Known rows, with every way that one mark hangs from another
[zelonup [biget fuza]]: [-1.665 -1.236 -0.368 -3.248  2.504 -1.089 -7.848  0.937  1.301  0.013
  3.444  4.204  0.915  2.146  1.519  0.938 -1.800 -0.517  2.222 -3.792]
[fuza [biget kure [noni bife] zelonup]]: [ 3.272 -1.172  4.225 -1.289  7.901 -4.771 -3.609  0.558  0.040 -0.727
 -0.059  2.124 -0.185 -4.713 -3.021  0.132 -0.616  0.965  2.426 -2.728]
[bife biget noni]: [ 0.794 -3.636 -3.322  3.226  0.492 -0.175 -5.313  0.922 -2.275  1.137
 -1.370  1.854  3.515  0.470  2.096 -2.807 -0.352 -2.333 -1.584 -1.361]
[noni [bife [biget zelonup]]]: [ 3.064 -1.072  0.564  3.100  1.370 -1.357 -5.002  0.980 -2.896  1.599
 -0.213  1.130  2.003 -1.980  2.459 -0.350 -0.830 -2.968 -1.286 -1.857]
[bife [biget fuza kure noni zelonup]]: [-1.597 -3.034  1.189 -1.148  4.610 -2.934 -6.873  2.828  2.369  1.033
  2.758  3.813  2.569 -2.438 -1.419 -0.780 -3.438 -1.126  2.712 -3.749]
[fuza [noni [biget kure]]]: [-1.325 -0.358 -3.923  2.410  1.885 -4.708 -5.137 -1.841 -2.718  2.052
  0.005  2.094  2.070  3.065  1.399  3.547  2.395 -2.847  0.632 -3.969]
[bife [biget kure zelonup] noni]: [ 3.486 -3.584 -5.789  0.953  3.731 -1.142 -5.657  1.360 -2.347  1.362
  0.945  1.503  0.710 -1.843  1.407 -4.005 -3.091 -1.805  0.147 -2.966]
[fuza [biget kure] noni]: [ 0.970 -1.132 -2.574 -2.999  3.782 -5.779 -2.200 -1.839 -0.338 -0.414
 -1.127  2.053  0.038  1.078  0.228  2.691  1.540 -2.132  2.284 -4.275]
[noni [biget fuza]]: [-2.056  0.779  1.290  3.171  0.812 -0.214 -7.977  1.212  0.554  1.349
  1.259  3.728  1.685  1.779  1.906  1.384 -0.612 -1.259  0.542 -5.117]
[vuma [biget kure [noni bife]]]: [ 1.187 -2.108  4.250  0.423  2.280 -0.983 -4.591  0.708 -0.854  1.053
 -1.443  1.531  4.234 -1.660 -2.838  1.197  0.363  0.729  1.296 -1.003]
[bife [biget fuza kure zelonup] noni]: [ 2.264 -4.168 -4.654 -0.467  3.840  0.177 -7.978  3.008 -0.417  1.183
  2.355  4.332  0.657 -2.602  2.146 -3.882 -5.029 -0.890  1.182 -5.487]
[zelonup [biget fuza kure]]: [-1.122 -2.313 -2.759 -5.281  3.587 -1.694 -8.072  0.774  1.927  1.028
  4.005  4.434 -0.522  1.466  1.197  0.969 -2.602  0.638  4.226 -4.044]
[biget [noni bife]]: [-1.889 -1.505  3.481  2.652  2.198 -3.319 -4.271  1.131 -1.821  0.236
 -1.642  2.492  4.256 -1.391 -2.150  1.599  2.147 -0.038  0.046  0.778]
[bife noni]: [ 0.198 -1.897 -4.140  1.798  1.551 -0.957 -5.043  0.989 -2.539 -0.131
 -1.063  2.242  1.830  0.441  0.445 -2.300 -0.021 -0.943 -0.835 -1.735]
[vuma [biget fuza noni]]: [-1.814 -1.181  5.841 -0.286  1.493  0.396 -5.971  2.487  2.509 -0.462
  0.666  3.171  5.224  0.121 -2.657  0.596 -1.657 -0.495  0.991 -3.953]
[zelonup [biget kure]]: [-0.075 -1.826 -3.966 -3.631  3.677 -3.085 -6.005 -0.841  0.024  1.283
  2.818  1.677 -0.350  2.011  0.273  0.950 -0.619 -0.031  3.385 -1.639]
[fuza biget [noni bife]]: [ 2.060 -0.776  1.875  0.238  2.496 -4.561 -2.432 -1.365 -2.647 -0.713
 -3.023  2.524  1.881 -0.042  1.647  3.123  3.137 -2.490 -0.513 -3.237]
[noni [biget zelonup]]: [ 1.311  2.755 -0.136  4.153  3.212 -2.283 -5.818  0.020 -2.023  1.138
  1.583  0.581  0.243  0.661  0.908  0.277 -0.477 -2.671 -0.484 -4.057]

Rows
[-2.736 -3.007  5.307 -1.401  4.232 -2.059 -8.119  1.918  0.542 -0.251
  2.146  5.507  3.706 -0.792 -0.515  1.809 -0.348  1.469  1.695 -1.582] | [zelonup [biget fuza [noni bife]]]
[-1.724 -2.329  4.180 -0.009  4.328 -3.589 -5.707  0.124 -1.554  0.029
  0.558  2.790  3.913 -0.095 -1.696  1.687  1.542  0.648  0.833  0.926] | [zelonup [biget [noni bife]]]
[ 2.723 -2.915 -3.090  0.955  2.356 -4.190 -4.279 -0.343 -4.371  1.779
 -0.398  2.299  2.302 -1.423  2.878  1.832  0.257 -3.792 -0.132 -2.821] | [fuza [noni [bife [biget kure zelonup]]]]
[ 1.166 -1.081 -0.088 -2.835  0.588  1.495 -6.486  1.705  2.082  0.835
  1.571  2.957  1.330  0.383  0.254  0.497 -3.346 -0.340  2.678 -5.569] | [vuma [biget fuza kure]]
[-1.925 -1.548  0.367 -2.390  5.602 -3.879 -6.478  2.843  2.095 -0.362
  3.167  4.171  0.962 -2.761 -3.058 -0.253 -3.122  0.341  3.495 -4.107] | [biget fuza kure noni zelonup]
[ 2.554  0.145 -1.897  3.391  3.886 -4.449 -5.486 -0.998 -5.405  1.714
  0.102  2.664  0.819 -0.397  2.073  2.994  1.233 -2.564 -0.268 -4.489] | [fuza [noni bife [biget kure zelonup]]]
[-0.326 -0.830  0.796 -0.887 -0.803 -0.189 -5.313  1.004 -0.395 -0.497
 -0.011  3.499  4.300  2.326  1.322  2.260 -0.621 -3.568 -0.293 -6.179] | [vuma [biget [fuza noni]]]
[ 4.819 -0.828 -0.512 -2.028  5.691 -5.557 -2.585 -0.896 -2.877 -0.592
 -0.573  2.407 -1.062 -2.461  0.935  1.977  0.366 -2.058  1.181 -5.018] | [fuza [biget kure zelonup] [noni bife]]
[-4.191 -2.542  0.563 -1.969  3.465 -3.240 -6.114  2.425  2.579  0.363
  1.343  4.453  2.324 -1.016 -2.776  0.916 -1.245  1.032  3.762 -2.780] | [biget fuza kure noni]
[-2.602 -3.243  2.372 -0.554  3.177 -2.432 -6.913  2.381  0.730  0.701
  0.204  5.427  2.740 -2.600 -1.795  1.553 -0.472  1.847  2.788 -2.040] | [biget fuza kure [noni bife]]
[ 0.826  0.758 -1.294  0.923  4.170 -1.448 -8.366  1.600  0.401  1.423
  3.676  3.518 -1.270 -0.515  1.357  0.237 -3.363 -0.770  2.366 -6.899] | [noni [biget fuza kure zelonup]]
[ 1.312 -4.802 -5.813  1.406  1.619 -0.512 -5.630  0.511 -1.614  1.931
 -0.770  1.942  2.043 -0.134  1.543 -2.766 -1.158 -0.996  0.385 -1.792] | [bife [biget kure] noni]
[-2.295 -3.995  3.014 -3.426  5.384 -2.678 -8.508  1.617  1.009  0.684
  2.614  5.684  2.227 -1.334 -1.105  1.768 -1.267  2.511  3.677 -1.984] | [zelonup [biget fuza kure [noni bife]]]
[-1.042 -2.902 -2.460 -1.197  1.044 -3.276 -6.190  0.989 -2.163  0.645
 -0.372  5.797  1.834 -0.453  2.077  3.342  0.408 -1.000  1.597 -4.448] | [biget [fuza [noni bife]] kure]
[-4.230 -3.234  3.582  1.305  1.297 -1.575 -6.498  2.490  2.552  0.782
  0.556  3.922  5.665 -0.067 -0.624  0.423 -0.693 -1.488  0.880 -2.077] | [bife [biget fuza noni]]
[-2.434 -0.383  2.792 -0.375  4.505 -3.147 -6.106  3.166  1.306 -1.221
  2.536  4.140  2.329 -2.077 -2.489 -0.360 -2.468 -0.910  1.565 -3.854] | [biget fuza noni zelonup]
[ 4.443  0.561 -1.338 -1.886  2.678 -0.496 -4.123  0.570 -0.435  0.724
  1.807 -0.088  0.145 -0.915 -0.749 -0.757 -3.003 -1.778  1.629 -4.475] | [vuma [biget kure zelonup]]
[ 1.117 -1.373  3.089  0.231 -0.838  0.519 -5.729  1.329 -2.205 -0.287
 -1.249  4.267  4.630  0.468  2.288  3.007  0.094 -2.556 -1.187 -5.436] | [vuma [biget [fuza [noni bife]]]]
[ 1.101 -1.643 -4.569  3.642  3.098 -0.906 -6.847 -0.027 -2.623  1.701
 -0.180  2.389  0.711  0.884  1.032 -1.554 -0.221  0.209  0.205 -3.427] | [bife [noni [biget kure]]]
[-0.256 -1.166 -4.614 -2.900  3.476 -4.563 -5.650  1.388 -0.921 -0.168
  2.548  4.746  0.190 -0.411  1.139  1.500 -2.092 -2.491  2.273 -6.381] | [biget [fuza noni] kure zelonup]
[ 1.680 -0.331  2.441 -2.673  8.183 -5.774 -2.898  0.260  1.899 -1.006
  1.148  1.227 -0.608 -2.942 -4.052 -0.338 -1.372  0.183  3.323 -3.426] | [fuza [biget kure noni zelonup]]
